Each row comes from the steps of one path. Every step used is in the known rows, and no mark comes twice. Write the path behind each row, first mark first.
In the rows, 128 means zero.
Known rows:
nufa, gotu: [123 136 108 123 110 126 100 170 109 128 175 116 110 144 124 126 122 116
 123 141 131 123 124 122 144 127 115 143  94 137 123  96 106 135 101 126
 122 128 110 111 139 112 165 128 179 129]
mifut, depip, gotu: [105 137 139  90 158  83 117  92 147 151 114 133 176 146 147 125 128 139
 100 132 100  99 147 140 118 107 151 144 167  77 137 151 142  67 174 136
 117 106 124 118 137 119 100 104 103 128]
bive, golivig, mifut, depip, bida: [138  65 133 130 145 157 155  86 154 147  73 143 202 225 150 118 114 194
  54 158 129 147 115 116  99 127 219 149 149 102 114 179 125 140 196 109
 124 140 119 159 126 130 103  87  86 147]
depip, bida, gokine, ruzuf: [189  90 122 102  92 105  54 135 109  88 139 113 116 128 150 180 100 134
  68 127 117 132 117 116 127 162 116 112 147 131 115 128 102 119 105  92
 102 119 139 138 136 106 129 114  70 187]
gotu, depip: [149 131 108 118 136 121 113 117 122 103 144 112 121  79 139 127 136 114
 117 163 113 147 139 121 156 124  94 130 148 142 119 150 116 120 118 129
 133  64 122 131 135 133 146 170 149 135]
mifut, nufa, gotu, golivig: [ 77 124 124 139 115 117 137 165 108 137 140 163  71  98  88 136 131 100
 192 121 142 114 127 162 121 119 116 117  92 151 150  80 140 164  73 129
 123 121 137 101 117 145 126 142 146  95]
nufa, gotu, gokine: [ 97 146 130 141 101 139  90 208 117 123 141 101 111 125  96  96 106  78
 141 144 122 134 131 102 166 127  92 141  93 146 117  92 120 128 108 137
 127 127  90 113 133 119 161 145 171 108]
nufa, mifut, depip, bida, gokine: [147  76 145  79 143 149  75 100 149 171  81 126 134 153 163 175 108 127
  45 187 122 123  86 108 192 156  94 154 150 134 139 148  89 126 139 125
 119 141 100 120 133 130 115 102 110 143]
mifut, depip, bida: [132  76 128  83 130 111  83 112 135 125 110 145 165 167 153 144 110 149
  89 156 119 139 119 106 129 137 143 156 150 112 145 162 106 122 165 104
 120 130 128 121 149 122  97  69  95 145]
mifut, nufa, gotu, gokine, ruzuf: [ 57 154 153 148  77 116  95 204  97  98 159 110  54 100  90 130  95  85
 190 121 127 106 138  96 127 124 100 113 114 149 149  86 122 139  84 108
 114 115 132 110 141 140 156 123 115 104]
gotu, golivig, mifut, gokine: [193 108  95 159 140 145 223 114 128  93 104 148 183 111 133 108 154 177
 127  84 124 169 147 165  88 126 122 131 142 118 103 131 138 125 153 179
 125 156 169 148  94 132 107 142 155 141]
bive, nufa, gotu, gokine: [115 157 117 137  62 127 119 186 125 109 160  82 123 124 108  90 127  70
 190 130 144 104 128 101 169 115 121 133  73 153 138 110 133 173  84  97
 141 116  95 119 116 108 189 134 168  85]
nufa, mifut, depip, gotu, gokine: [ 77 144 173 110 163 105 110 122 164 189  80 116 155 138 132 108 118  76
 117 172  94 106 138  95 179 135 110 142 170  89 140 150 141  82 175 153
 130 102  72 124 115 150 110 119 109  84]
bive, golivig, mifut, nufa: [ 84 114 125 147 147 138 202  75 123 166 110 144 140 132 147 123 120 144
 126 126 150 114 123 146  87 117 215 111 137 127 132  96 147 142 149 141
 143 131 110 180 114 142 138 174 109 132]
depip, mifut: [139 157 106 137 143 128 118 125 136 138 154 143 160 125 167 129 130 141
 128 114 117 127 139 133 150 155 124 134 134 104  99 131 147 137 111 132
 145 144 143 143 163  94 136 165 135 162]
bive, golivig, mifut, gokine: [139 105  86 166 125 151 252  88 132 109 103 121 215 128 167  97 126 191
 104 119 132 137 143 137  96 114 182 139 163 110 101 131 135 101 193 153
 125 157 136 185 111 119 144 163 158 145]
nufa, mifut, gokine: [133 118 117 126 123 120 172 125 124 145 144 110 154  87 186 132 119 124
 136 151 125 113 141 111 187 152  79 143 160 120 139 134 111 104 148 160
 126 127 126 152 120 138 145 143 180 132]
nufa, gotu, gokine, ruzuf: [111 153 132 153  85 117  72 220 107  86 159  88  94 143  91 111  99  92
 149 119 102 136 141  88 150 145  96 132 110 132 123 107 123 136  91 109
 104 107 134 102 137 121 171 129 141 123]
bida, gokine, ruzuf: [173 135 101 102 122 118  94 122 104  96 138 104 116 104 156 160 116 135
  74 117 109 126 120 143 127 161 108 131 151 125 100  99 125 105  99 120
 103 118 154 130 132 104 127 160 114 176]
bive, depip, gotu, golivig: [130 137 120 169 166  84 121  85 163 160 122 126 133 103 120 117 152 116
 114  88 125 147 153 162 112 107 130 131 139  97 111 141 154 103 165 137
 145  61 118 104 105 137  97 153 127 115]
gotu, golivig, mifut, depip, bida, gokine: [215  70 128 106 157 170 127  87 145 124  55 164 168 175 113 142 139 179
  51 119 119 175  91 164  91 134 144 146 132 125  98 149 126 153 144 138
 119 162 141 110  99 133  55 108  82 160]
nufa, mifut, depip, gotu, golivig: [108 121 154 111 178  99 124 105 164 207  78 152 152 139 125 125 146 109
 125 143  93 114 139 149 172 144 133 136 165  83 150 156 158 106 150 160
 114  94 112 111 106 154  87 124 109  98]
depip, mifut, nufa, gotu: [ 68 185 122 143  98 136 125 160 126 142 177 151  89 107 130 142 120 113
 200 112 154 106 124 134 134 122 107 125 106 137 135  99 138 142  90 117
 147 173 157 125 182 105 150 132 147 112]
depip, mifut, nufa, gotu, gokine, ruzuf: [ 58 196 149 167  80 131 112 208 115 104 171 128  78 103  93 133  99  92
 217  91 125 124 149  95 141 134 100 111 117 138 121 112 147 138  76 100
 127 152 167 113 170 113 151 136 118 109]
gotu, golivig, mifut: [192 110 111 151 172 133 152 109 125 126 108 150 146 155 122 101 153 158
  98  97 115 162 125 166 101 150 162 127 110 127 112 108 144 154 123 157
 132 138 136 135  92 141 108 155 134 149]
golivig, mifut, gokine, ruzuf: [191 120  94 158 118 131 184 122 113  64 150 107 169 129 156 127 132 198
 109  77 110 147 149 126  87 139 133 120 165 109 111 145 104  87 159 146
  99 160 190 155 133 118 130 109 133 171]
bida, gokine: [157 124 104  88 139 135 115 115 111 127 128 125 128 106 162 147 116 120
  66 129 127 117 104 165 143 140  99 141 129 137 104  80 122 124 110 135
 126 134 121 134 119 102 119 179 138 155]
bive, gokine: [152 110 105 124 149 130 120 141 121 160 147 105 119 127 154 100  93 101
  95 123 130 125 150 151 154 120 142 117 116 130 112 125 110 133 162 164
 143 130 127 140 128 119 171 178 156 152]
golivig, mifut: [182 119 106 131 158 135 135 104 120 131 139 121 141 159 154 110 136 160
  74 119 136 151 120 131 109 144 157 131 117 130 118 119 120 130 139 141
 131 149 119 149 119 127 129 131 140 160]
golivig, mifut, depip: [160 108 112 106 177 150 143  91 145 148 106 133 170 185 144 109 142 197
  63 126 109 156 110 139 112 137 169 162 154 103 118 137 120 120 171 132
 131 167 140 125 131 132  93 105 126 146]

Write each row's path:
[ 90 162 125 126 129 106 142 108 129 152 157 165 129  85 155 146 124 123
 178 108 144 105 142 143 127 128 123 129 137 120 130 117 152 141 114 117
 159 148 151 150 159 110 122 161 116 140] : depip, mifut, nufa
[105 153 158 131 117  64  74 158 129  99 130 104 137 103 117 109 104  79
 133 113  86 107 171 106 112 128 127 101 160  97 129 133 145  62 143 135
 113  85 123 132 125 121 145 144  67 128] : depip, gotu, gokine, ruzuf
[105 147 128 148 118 162 141 127 112 105 149 114  63  97  88 126 147 116
 166 143 166 144 114 119 118 100 112 102 100 178 139 128 100 140 108 124
 133 118 120 124 140 154 153 124 174 101] : golivig, mifut, nufa, gotu, depip
[123 155 161 130 142 105 114 124 150 106  82 104 171 175 106  95 125 148
 106 103  77 144 154 107  96 122 167 126 173  86 120 169 145  56 188 124
 114 141 134 121 124 133  95  87  57 129] : golivig, mifut, depip, gotu, gokine, ruzuf
[162 128 127 141 173 100 143 105 132 138 105 151 160 148 116 105 158 131
 113  90 112 133 148 166  86 116 166  97 120 101 113 127 162  99 153 169
 123 121 120 136  88 132 114 138  92 128] : depip, gotu, golivig, mifut
[132 138 116 126  70 120 118 153 120 121 186  89 117 149 140 119 141 106
 169 128 151  90 117 113 144 122 147 131  67 136 151 116 122 173  89  85
 128 118 109 117 128  97 181 117 159 109] : bive, nufa, gotu
[142 116 147 117  91 179 110 115 119  98 124 113  59  95  97 162 131  99
 120 151 186 143  87 124 105  85  80  91  96 197 130 143  85 134 106 118
 127 141 105 125 139 132 146  92 127 118] : golivig, mifut, nufa, gotu, depip, bida, gokine
[112 122 161 105 139  91 154  84 178 189  88 133 170 149 134 121 161 102
 159 146 113  78 140 139 164 135 168 126 141  84 160 167 163 149 130 112
 126  84 100 115  95 141 104 107 101  85] : bive, nufa, mifut, depip, gotu, golivig
[ 79 144 153 143 111 149 145 174 113 130 142 115  85 125  93 100 122  93
 167 118 155 128 113 114 113 110 114 115  86 163 140  86 121 136 116 135
 140 164  94 129 125 146 156 135 143  87] : golivig, mifut, nufa, gotu, gokine
[177  88 121  88 110 120  65 115 115 114 133 128 131 108 157 167 109 117
  68 150 141 118 103 133 136 127 107 124 126 148 113 118 106 128 117 126
 123 131 111 141 127 104 127 132 100 162] : depip, bida, gokine
[108 127 136 136 122 140 138 139 109 141 164 128  80 136 117 128 135 127
 142 117 167 123 107 135  94 116 140 110  82 166 143  80 102 138 116 124
 129 166 125 133 129 135 148 106 155 121] : golivig, mifut, nufa, gotu
[114 128 143 110 173  95 131 105 154 145  86 168 180 137 113 122 146 137
 118 114  97 118 150 165 113 120 151 139 164  70 133 148 164  95 152 142
 116 101 133 100 107 133  66 116  97 111] : mifut, depip, gotu, golivig
[123 189 104 151 111 163 115 151 137  99 158 114 111 115 119 130 132 116
 167 147 128 151 135 118 177 125  72 135 110 139 100 163 127 139  99 120
 143 115 156 108 181 109 160 156 182 122] : nufa, gotu, depip, mifut
[153  96 129 112 112 120  67 122 130  89 141 119 129  96 134 152 121  97
 113 182 136 143 133  98 135 121  97 115 148 147 128 186 101 128 134 114
 132  59 117 130 140 131 146 111 113 142] : gotu, depip, bida
[ 67 135 140 116 105 113 120 153 101 139 172 133  65 106 123 142 118  98
 168 140 152  98 121 133 128 111 116 125  98 150 157  72 119 136  95 115
 128 136 111 119 138 134 155 121 160 105] : mifut, nufa, gotu
[170 121 120 141 114 166 182 136 149 127 104 128 147 216  89  90 174 173
 150  99 130 146 106 151 103 124 180 155  76 122 134 134 141 191 112  97
 130 159 140  92 103 126  99  92 150 100] : bive, nufa, gotu, golivig, mifut, depip
[110 132 147 129 165  85 177  78 132 151 103 162 123 105 116 131 164 116
 156  97 144 107 149 177  53  97 175  80 129 117 146 118 167 108 144 161
 131 120 121 144  91 148  95 137  75 108] : depip, gotu, golivig, mifut, nufa
[115 107 141  99 174 130 111 109 145 194 112 121 146 150 166 131 126 136
  97 181 110 129 112 119 196 168 121 166 161 107 144 132 122 135 139 126
 125 118 105 123 130 148 110 118 160 121] : nufa, mifut, depip
[ 46 198 148 157  94 142 119 184 123 132 154 137  96  89 107 114 105  87
 224 119 145 106 132 110 152 116  83 123  96 151 120  98 149 150  99 125
 149 172 123 117 160 116 155 155 148  96] : depip, mifut, nufa, gotu, gokine
[162  83 146  89 124 132  54 122 137 155  96 108 125 157 148 187 106 148
  59 175 101 129  97 104 179 191 103 142 169 111 133 157  97 118 118  93
  99 118 131 121 140 136 113  89  84 159] : nufa, mifut, depip, bida, gokine, ruzuf
[127 121 137 125 151 119 159  90 109 148 140 144 112 113 142 128 138 146
 124 115 153 124 116 142  89 124 160 118 119 148 141  94 125 137 134 137
 144 152 125 164 113 148 128 125 119 139] : golivig, mifut, nufa
[170  98 118 128 179 151 162  95 145 138  74 156 173 186 109 110 150 193
  88 113 100 174 115 163 105 138 161 153 139 102 108 136 146 152 148 147
 130 150 154 109 104 146  73 128 130 140] : gotu, golivig, mifut, depip
[172 122  95 142 127 139 208 100 118  98 139 115 182 121 165 113 143 178
 110  91 138 143 139 137 101 113 122 141 146 123 115 141 112 101 167 157
 132 169 157 160 117 123 132 127 170 157] : golivig, mifut, gokine
[ 88 157 152 162  93 143 118 192 102  94 151 101  68 142  79 109 112 108
 174 108 136 128 120  91  92 127 126 103 112 166 135  92 122 120 102 116
 122 151 135 123 125 147 160 111 113 115] : golivig, mifut, nufa, gotu, gokine, ruzuf
[ 88 171 123 131 131 135 144  95 138 125 148 146 107  50 133 153 128 111
 186 143 144 128 150 129 137 114  95 118 155 139 125 154 149 143 109 118
 152 103 157 142 170 125 130 166 124 128] : gotu, depip, mifut, nufa
[184 124 110 171  83 153 233 139 127  78 137 116 167 141 115  94 174 161
 195  67 154 132 136 153  96 102 141 130  85 144 124 140 136 173 113 126
 128 163 158 131 102 110 143 104 181 109] : bive, nufa, gotu, golivig, mifut, gokine
[190 102 125 105  99 129  57 121 117  62 129 103 100  86 127 188 110 117
  86 158 121 146 122 109 142 139  79 105 166 146 106 174  94 115 105  94
 107  67 139 127 137 120 137 129  88 171] : gotu, depip, bida, gokine, ruzuf
[ 82 168 137 163 118 136 142 165 127 149 149 179  94 101  95 143 133 114
 212  93 139 125 136 161 128 124 111 117  93 136 132 102 168 172  74 131
 142 153 165 102 150 119 127 157 136  99] : depip, mifut, nufa, gotu, golivig
[ 60 146 128 128 105 133 127 145 113 103 166 122  50  64  99 145 127  93
 187 160 154 123 120 122 149  95  77 116 115 173 147 124 114 131  95 108
 131  89 118 113 148 146 155 139 172  89] : mifut, nufa, gotu, depip
[ 92 129 165  87 168  94 115  93 159 206 104 124 147 142 157 131 132 113
 106 170 107  95 134 113 188 138 133 145 171  84 148 147 134  81 172 142
 117 100 103 130 126 143 116  99 107 107] : nufa, mifut, depip, gotu
[192  70 130 122 163 148 122 103 144 134  84 166 172 195 112 120 144 180
  83 122 119 185 112 138  90 145 173 139 140 110 126 170 136 148 168 134
 124 144 150 123 112 145  73  81  85 149] : gotu, golivig, mifut, depip, bida
[119 108 152 139  88 151 112 131 122  92 152 124  71 122  94 145 130 105
 159 156 177 151 116  95 104  92 115  86  97 187 158 167  89 145 126 106
 131 115 110 128 137 146 153  73 130 111] : golivig, mifut, nufa, gotu, depip, bida
